Each row comes from the steps of one path. Every step used is in the known rows, and no mark comes twice. Write the path behind each row, first mark first.
(in the rows, 128 means zero)
Known rows
L/G/K/E: [ 93 175 148 175 107 133 136 113 142 129  86 133 124 136 149 151  86  81
 137]
P/W/L: [ 99 160 160 155 113 163 102 124 143 120 151 134 121 117 121 147  84 123
 152]
P/W/L/G/K: [ 97 206 122 185  92 164 123 117 168 144 115 147 120 120 133 170  67  78
 186]
G/K: [113 147 105 155  99 125 141 106 129 141 126 126  97 134 136 133 109  99
 144]
E/K: [162 120 109  79 131  92 122 124 120 142 145 123 111 136 144 120 132 108
 146]
K/E/X: [117 117 185 137 122 112 132 103 117 120 136 138 134 109 140 149 104  99
 116]
W/X/E/P: [154 119 110 145  98 113 138  63 150 143 139 140 131 123 155 138 108  67
 103]
P/W/X/E: [111 117 174 166  90 162 137  97 141 150 153 136 128 120 156 141  61  92
 126]
K/E/X/W/L/G: [107 185 155 137 102 144  96  82 172 106 119 152 172 111 151 158  59 105
 127]
L/G/K/E/P/W: [ 99 179 173 213 111 119 128 107 189 161 102 143 139 126 146 200 114  36
 145]
P/W: [105 134 176 165 125 145 121 141 151 152 143 130 133 121 125 161 121 110
 143]
L/W/X: [101 156 140 142  98 150 119 138 116 117 117 131 157 148 153 101  55 113
 141]
K/E/X/W: [104 122 183 135 104 107 105  75 154 122 146 129 155 123 156 148  94 111
  84]
P/W/X/E/L: [128 104 170 168  93 144 142  53 157 129 178 119 123 104 141 161  54  89
 123]
K/E/X/W/P: [ 88 141 185 166 127 110 109  78 175 134 151 124 129 150 141 168  38 127
  98]
E/X/W/L/G: [128 184 117 127 101 148 101  89 181 119 128 159 174 107 142 159  75 110
 144]
K/E: [100 129 177 144 130 127 120 122 114 111 114 119 127 135 140 128 108 123
 101]
G/K/E/P/W/L: [ 90 179 160 195  95 129 103  82 158 128 134 131 104 124 137 168  82  65
 135]
L/W: [116 160 140 131 115 152 109 151 130 107 110 147 160 149 145 134 104 108
 120]

Which path is each row?
[109 141 147 155 124 112 116  83 185 145 159 129 131 145 133 169  53 130
 120] -> E/X/W/P
[ 88 137 191 193 110 116 122 103 147 150 132 117 138 127 148 144  83  78
 133] -> K/E/P/W/X
[114 198  98 154  74 139 117  68 178 134 127 154 137 114 149 162  59  79
 162] -> E/X/W/L/G/K
[133 154 141 160 101 149 104  80 171 128 154 152 124 110 135 176 101  73
 120] -> X/E/P/W/L
[ 78 150 176 213  89 110 131  87 148 160 129 113 114 133 153 147  67  57
 145] -> G/K/E/P/W/X
[ 82 175 164 198 115 136 121  90 162 102 127 117 105 168 137 175   6  94
 122] -> G/K/E/L/W/P
[147 109 151 114  97 123 130  95 131 160 167 132 112 129 170 133  72  77
 145] -> P/W/X/E/K
[116 196 113 176 104 112 118  77 164 120  95 142 123 129 145 162  95  52
 131] -> W/L/G/K/E/P
[106 128 157 170 107 108 138  59 138 104 139  99  98 123 134 152  80  93
 114] -> G/K/E/L
[126 152 159 152 134 128 133  96 163 106 109 127 154 111 130 171  94  99
 128] -> K/E/L/G
[112 144 141 147  98 141 123 100 129 102 138 116 153 134 144 119  43 108
 138] -> E/L/W/X
[119 150 129 117  93 132  93  69 154 106 163 140 144 113 139 135  75 127
 119] -> E/X/W/L
[ 86 145 157 168 103 121 131 103 117 124 112 117  97 142 148 132  91  97
 115] -> G/K/E
[108 199 166 181 123 147 103 114 181 126 103 154 157 113 134 184  93  73
 145] -> K/E/P/W/L/G
[ 89 196 139 170  98 146 121 103 138 112  93 135 116 131 147 145  60  88
 144] -> W/L/G/K/E
[109 137 156 182 109 118 128 107 156 163 144 123 139 122 139 143  95  82
 153] -> E/P/W/X
[ 98 165 161 161  85 114 118  68 177 137 122 143 156 125 165 168  77  77
 115] -> L/G/K/E/X/W
[141 125 162 170 112 129 126  90 179 159 147 153 137 115 142 192 139  56
 108] -> X/E/P/W
[109 160 161 164 102 119 147  94 139 138 111 150 131 110 148 170  86  62
 150] -> L/G/K/E/X
[ 89 165 149 149  73 127  95  49 146 104 152 130 119 122 155 139  47 101
 112] -> G/K/E/X/W/L
[ 90 134 174 175 105 144 128 128 135 153 145 118 131 125 136 126  69 115
 160] -> P/W/X
[163 107 116  87  99 109 133  85 114 145 158 129 108 133 169 109  76  87
 135] -> W/X/E/K
[ 83 156 161 179  77 135 126  79 122  99 125 107 128 145 160 123  14  82
 129] -> G/K/E/L/W/X
